Known rows, with every way that one mark hangs from another:
fudona(lilo nasoto): [  2.5 -18.9   6.8   4.8  -4.1  -3.2   6.5 -10.0   9.2   1.7  11.8 -26.8
   2.1   7.0  -0.9  -7.1  16.9   7.8   9.7 -21.6   1.3   5.6]
nasoto(fudona(lilo luva(neten noguz)) vamami): [  2.6  -4.9   1.4   6.5 -12.4   3.7  19.6  18.2   8.7  26.0   1.5 -57.6
   1.0   5.1   2.4  -8.2  26.7   7.2   3.1 -10.0   4.0  21.4]
nasoto(fudona(lilo) vamami): [  0.9  -0.2   5.6   1.2  -0.8   0.1  15.5  24.6  14.8   3.7   6.0 -36.0
  -3.9   5.3   0.0  -9.9   9.8   5.6   4.9 -14.9  10.5   2.9]
kibe(sivi(nasoto)): [ -2.0 -13.2  16.6 -10.7   7.9  -0.4   5.1  -5.0   8.0  -3.9   2.4 -13.3
   0.1  17.1  -0.7  -2.0  -5.9   7.0   2.3  -6.5   9.3   6.3]
redovor(sivi(nasoto(fudona(lilo) vamami))): [  0.1 -10.5   6.4 -21.1  -3.2  -0.9  14.8  29.1  17.5   3.8   2.2 -28.4
   0.0   6.2   4.5 -13.2  14.8   5.4   6.6 -24.0  23.6   1.5]
nasoto(vamami): [  0.0  -0.8   9.3  -2.0   6.3  -0.7  15.4  10.1  12.6   2.9   4.6 -12.9
  -1.4   0.4  -1.3  -4.9   0.5   7.3  -5.0   5.1   8.8   3.5]
luva(fudona(lilo)): [  2.0  -0.5   7.7   8.0   1.8 -13.9   1.2   3.6   9.4   1.7  10.0 -35.6
   3.3   4.2  -0.3  -5.8  12.9   7.2   7.0 -15.4   2.7  17.0]
nasoto(fudona(luva) vamami): [  1.4  -2.9   4.3  -0.4   1.5   2.2  23.5  25.4   9.3   4.3   4.0 -34.6
  -4.3   3.2  -0.1  -9.7   8.9   6.3 -12.2   9.2  12.9   3.2]
sivi(kibe nasoto(fudona vamami) redovor): [ -0.4  -9.7   0.2  -3.3   3.2   0.9  14.0  34.4  14.9  -2.4   1.5 -27.8
  -0.2  -8.6   1.6  -1.6   4.9   1.5   1.1   3.7  27.3   2.0]
nasoto(fudona): [ -1.5   2.0   9.5   0.4   7.0  -3.0  12.3  17.5   9.2  -2.2   5.2 -37.3
  -3.3   1.5  -3.1  -7.2   0.4   4.1  -8.3   4.5   4.5   4.6]
noguz(luva(fudona(nasoto(vamami)))): [  0.8 -21.0   2.3   2.0  -2.3  -5.7  22.2  11.2   1.7   5.6   9.3 -40.9
  -0.1   6.2   2.8  -9.0  16.6   9.3 -11.8   5.2  14.3  16.0]
noguz(luva): [ -1.5  -2.0  11.4   1.2   9.0  -0.6  11.5  -2.0  -3.0  -1.8   6.8 -19.6
  -0.7   3.6   1.6  -4.2   4.1   6.1  -7.5   6.6   1.6   5.6]
redovor(sivi): [ -2.5  -2.0  11.7 -20.1   7.0  -5.8   7.6   3.5  10.4  -0.4   7.4 -13.4
   1.7   3.3  -0.4  -7.8   0.0   6.7  -5.5  -3.5   7.0   4.2]
redovor(sivi(kibe nasoto)): [ -1.7 -12.5   3.1 -19.0   6.0  -6.1   8.6   7.1   8.4  -2.8   3.7  -9.7
   7.2  -0.8   3.2  -2.9   4.5   4.0   1.9  -5.4  13.4   3.8]
lilo(fudona(nasoto)): [ -4.2 -18.4   9.6   3.5   0.5  -7.0  12.4  14.8   6.6   1.8  10.4 -27.5
   0.1   6.5  -1.9  -5.9   8.7   7.2  -6.3   0.6   7.3   3.3]
nasoto(fudona(lilo luva) vamami): [  3.4  -4.2   2.8   3.4  -4.0   2.0  18.7  21.5  10.2   5.5   6.6 -36.4
  -2.8   7.9   1.8 -10.9  18.2   6.5   2.2 -11.9  11.7   3.4]
luva(fudona(lilo nasoto(vamami)) neten noguz): [  2.5 -20.1  -0.1   8.3 -16.6  -8.1  14.4   5.9  12.3  27.7   6.3 -60.5
   6.8   4.1   1.1  -6.2  29.6  10.4   6.9 -16.5   4.0  33.4]
luva(fudona(nasoto) neten noguz): [ -0.4 -18.4   4.6   7.6  -8.6 -10.8  11.7  -1.2   6.9  22.0   5.7 -61.6
   6.6  -0.1  -1.9  -3.7  20.3   9.7  -6.5   3.1  -1.9  35.3]
nasoto(fudona(lilo luva(noguz)) vamami): [  4.7  -4.5   2.6   4.2  -9.8  -2.4  18.6  20.9   9.6  -0.4   1.9 -58.6
   1.6   7.1   1.9 -10.5  21.4   6.0   4.4 -10.3   9.3  14.1]
kibe(sivi): [ -2.0  -5.2  15.8  -9.9   8.5  -1.4   6.1  -5.6   8.1  -2.2   7.0 -18.2
  -1.6  19.4  -3.0  -3.1 -11.0   7.2  -1.1  -4.7   1.9   6.9]
nasoto(fudona(lilo luva(neten)) vamami): [  1.4  -4.2   2.2   5.5  -6.7   8.0  19.4  19.1   9.0  31.4   5.3 -35.3
  -4.5   4.6   2.0  -8.4  23.0   7.5   0.6 -11.3   7.4  10.2]
kibe(sivi(nasoto(fudona(luva) vamami) redovor)): [ -0.4 -17.5  10.5 -13.5   0.5   6.4  15.0  23.7  12.1  -0.4   1.5 -30.2
  -5.1  14.4   1.3  -5.7   2.7   6.8  -2.9  -1.1  29.4   2.6]
neten(luva): [ -1.1   1.6  12.5   6.4  10.4  -2.1   5.2  -5.4  -7.8  -2.7   8.2 -18.6
   2.6  -5.5  -1.9  -5.5   6.8  15.5  -7.4   8.6   2.4   6.5]
sivi(kibe nasoto(fudona(luva(neten)) vamami)): [ -0.1 -13.7  -4.9   3.1  -2.1   7.8  24.3  26.4   5.6  27.8  -0.3 -29.0
   0.3  -3.6   4.2  -1.5  18.1   4.2  -5.7   8.2  15.6   9.9]

Rows:
[  3.2 -23.9   0.9   6.4 -12.1   7.3  18.4  -4.4   8.0  33.8   9.4 -22.5
   0.2   6.3   2.8  -7.2  30.4  11.1   5.1 -16.5   5.5  10.9]
fudona(lilo luva(neten) nasoto(vamami))
[ -2.7  -9.9   0.7 -20.0   4.0  -4.9  12.5  25.2   9.4  -3.6   3.1 -29.9
   3.6   0.1   3.0  -6.8   4.9   1.4  -3.0  -4.3  17.5   3.4]
redovor(sivi(kibe nasoto(fudona)))
[  1.1 -18.6   3.0   1.4  -2.5  -8.8  18.0  13.0  13.6   5.7   8.7 -37.6
   1.6   3.1  -1.0  -8.1  12.0   9.3  -8.8   1.2  13.1  15.2]
luva(fudona(nasoto(vamami)))
[ -1.2 -14.8  15.6 -15.5   5.2   3.9   6.7   8.3  16.2  -1.7   1.9  -8.7
  -2.1  10.8  -0.2  -1.4  -5.6   7.9   4.7  -6.1  24.8   3.6]
kibe(sivi(nasoto(vamami) redovor))
[ -3.8 -22.8   6.2   8.3  -5.7   0.4  16.9  10.2   0.8  29.4  10.5 -27.2
  -0.3   6.0   0.1  -3.8  22.0   9.5  -9.9   5.1   2.9  10.4]
lilo(fudona(luva(neten) nasoto))
[  2.2 -17.4   3.1   7.3  -7.1 -11.4  15.6   8.1  -4.2  -1.2   6.2 -62.2
   8.7  -3.1  -1.1 -10.2  22.6  18.2  -9.5   8.9  11.0  27.2]
neten(luva(fudona(nasoto(vamami)) noguz))
[ -2.7 -23.9   3.6   5.2  -8.2   3.8  24.8  20.2   6.0  34.0   8.2 -24.1
  -1.3   6.1   1.3  -5.4  22.4  11.1 -10.9   5.8  10.9   8.8]
lilo(fudona(luva(neten) nasoto(vamami)))
[ -0.1 -16.2  -4.2 -20.5  -1.6   0.0  24.1  33.3   9.5   2.9   1.5 -27.5
   2.3   2.2   6.5  -9.1  13.2   3.6  -6.3  -0.2  26.5   2.2]
redovor(sivi(kibe nasoto(fudona(luva) vamami)))
[ -0.9 -14.3  13.5 -13.2   5.4   3.1  12.8   5.5  12.5   0.8   0.9 -10.0
  -1.1  17.2   0.7  -3.2  -5.2   8.0   1.0  -5.6  16.7   4.7]
kibe(sivi(nasoto(vamami)))
[  4.4 -18.2   1.6  11.5 -12.4 -11.5  10.7   4.5  -2.8   0.3   8.5 -64.0
  10.2   1.0   1.0 -11.8  31.9  18.7   4.8 -12.7  10.0  27.6]
neten(luva(fudona(lilo nasoto(vamami)) noguz))
[ -3.5 -19.4   7.0   1.1  -2.0  -3.5  20.1  25.8  11.8   6.4   9.0 -24.2
  -1.1   6.4  -0.5  -7.1   8.9   7.6  -6.4   1.6  14.6   2.5]
lilo(fudona(nasoto(vamami)))
[ -0.5 -14.8   4.8 -22.9  -1.2   1.3  23.7  30.4  11.4   3.9   0.2 -27.1
  -1.3   4.5   4.3 -12.9  14.1   6.9 -10.2   0.2  26.3   1.6]
redovor(sivi(nasoto(fudona(luva) vamami)))
[  4.7 -24.8   0.0   7.3 -17.7   3.3  18.4  -5.6   7.6  28.6   5.8 -44.8
   5.3   5.8   2.5  -6.7  34.6  11.2   8.0 -15.1   2.2  21.9]
fudona(lilo luva(neten noguz) nasoto(vamami))
[  2.6 -19.8   2.7  10.9 -14.0 -11.2   6.1  -4.9   8.2  23.4   8.1 -63.4
   7.8   4.5  -0.5  -5.5  29.7   9.8   7.8 -17.7  -3.4  35.1]
luva(fudona(lilo nasoto) neten noguz)
[  2.8  -4.2   4.0   0.7  -4.5  -2.2  24.0  25.0   8.2  -1.7  -0.6 -56.0
   0.6   3.2   0.0  -9.0  12.0   5.5  -9.9  10.5  10.5  13.9]
nasoto(fudona(luva(noguz)) vamami)
[ -3.4  -2.9   7.7   6.3   4.8  -4.4  12.2   3.2  -4.6  25.7   6.9 -35.6
  -0.3   1.3   2.7  -2.6  13.4   8.1 -11.9   9.3  -0.3  24.0]
noguz(luva(fudona neten))
[ -1.6  -7.0  12.0  -2.9   5.8  -1.3   5.8  20.7  12.5  -5.5   1.9 -31.2
  -2.6  -6.2  -1.4  -3.7   5.3   3.4  -2.4   2.7  19.8   3.2]
sivi(nasoto(fudona) redovor)
[  1.7 -17.3  11.3  -7.4  -2.7   2.5   2.2   9.2   8.9  -3.0   5.3 -36.2
  -2.7  19.0   2.3  -5.7  11.9   5.9  11.9 -23.4  20.3   3.9]
kibe(sivi(nasoto(fudona(lilo luva)) redovor))
[  1.0 -11.2   2.8  -2.5   5.1  -0.4   9.5  15.9  13.5  -1.5   2.4  -7.6
   3.6  -9.2   2.0   2.7   4.6   3.7   6.2   2.9  24.3   3.3]
sivi(kibe nasoto(vamami) redovor)
[  0.2   1.4   9.5  10.8   3.2 -14.7   4.0   2.4  -8.4  -7.2   4.4 -57.5
   9.0  -6.0  -1.7  -6.4  14.5  15.9  -7.9  12.1   2.3  29.2]
neten(luva(fudona noguz))
[  3.5 -19.2   4.3   2.0  -6.2  -0.1  14.0   0.7  13.5   6.3  10.2 -22.7
   0.9   6.7   0.3  -8.8  17.2   8.5   8.7 -20.7   9.2   4.2]
fudona(lilo nasoto(vamami))
[  0.1 -10.5   5.7   0.8   7.8  -3.6   1.8   5.7   9.1  -6.0   3.6 -10.7
   4.9  -9.6   1.0   4.0   4.4   2.8   6.8   2.0  16.3   4.1]
sivi(kibe nasoto redovor)
[ -0.6 -12.7   4.9  -0.5  -1.7  10.1  17.7  25.5  11.1  26.6  -0.1 -27.6
  -5.0  -6.7   2.0  -3.8  19.0   7.7  -6.2   8.4  23.7   8.7]
sivi(nasoto(fudona(luva(neten)) vamami) redovor)
[  3.6 -17.8   4.4  14.5 -10.2 -14.9   3.2  -6.4  -7.0  -4.0   9.8 -67.0
  10.9   0.9  -0.2  -9.9  31.3  17.5   5.8 -13.4   2.1  29.2]
neten(luva(fudona(lilo nasoto) noguz))
[  1.7 -16.6   9.7  -5.4  -2.6   2.1   8.4   6.5   6.0  -1.1   4.6 -37.3
  -1.7  24.0   2.1  -8.0  12.2   5.9   8.8 -23.2  12.0   5.7]
kibe(sivi(nasoto(fudona(lilo luva))))
[  2.9 -21.7   1.5   5.7  -8.2  -6.4  17.3   7.4   3.2   7.8  11.5 -43.1
   1.6  10.0   4.4 -10.1  25.7   9.0   2.4 -16.3  11.9  15.8]
noguz(luva(fudona(lilo nasoto(vamami))))
[ -2.7 -12.1  15.9 -13.3   5.8   1.1   4.4  15.6  12.9  -6.5   3.0 -32.1
  -4.6  13.1  -2.3  -3.3  -5.4   4.5   0.5  -5.7  20.7   4.3]
kibe(sivi(nasoto(fudona) redovor))
[ -2.2 -12.2  -1.8 -23.0   1.7  -1.8  20.9  35.8  13.9   1.1   0.6 -26.4
   2.4   0.3   3.7  -8.3   5.2   2.0  -3.9  -3.6  25.3   1.9]
redovor(sivi(kibe nasoto(fudona vamami)))
[  0.0 -23.8   4.1   4.2 -11.0  -6.0  24.0  22.2   6.1   2.4   4.8 -47.1
   5.2   8.4   0.7  -7.8  20.2   9.1  -7.1   6.1  12.8  14.0]
lilo(fudona(luva(noguz) nasoto(vamami)))
[  0.7  -4.8   8.1   6.0  -2.5  -1.0  12.3  -6.6   1.4  20.6   1.4 -38.2
   4.5  -0.9   0.6  -1.7  17.1   8.6  -4.9  10.1  -5.2  23.6]
fudona(luva(neten noguz))
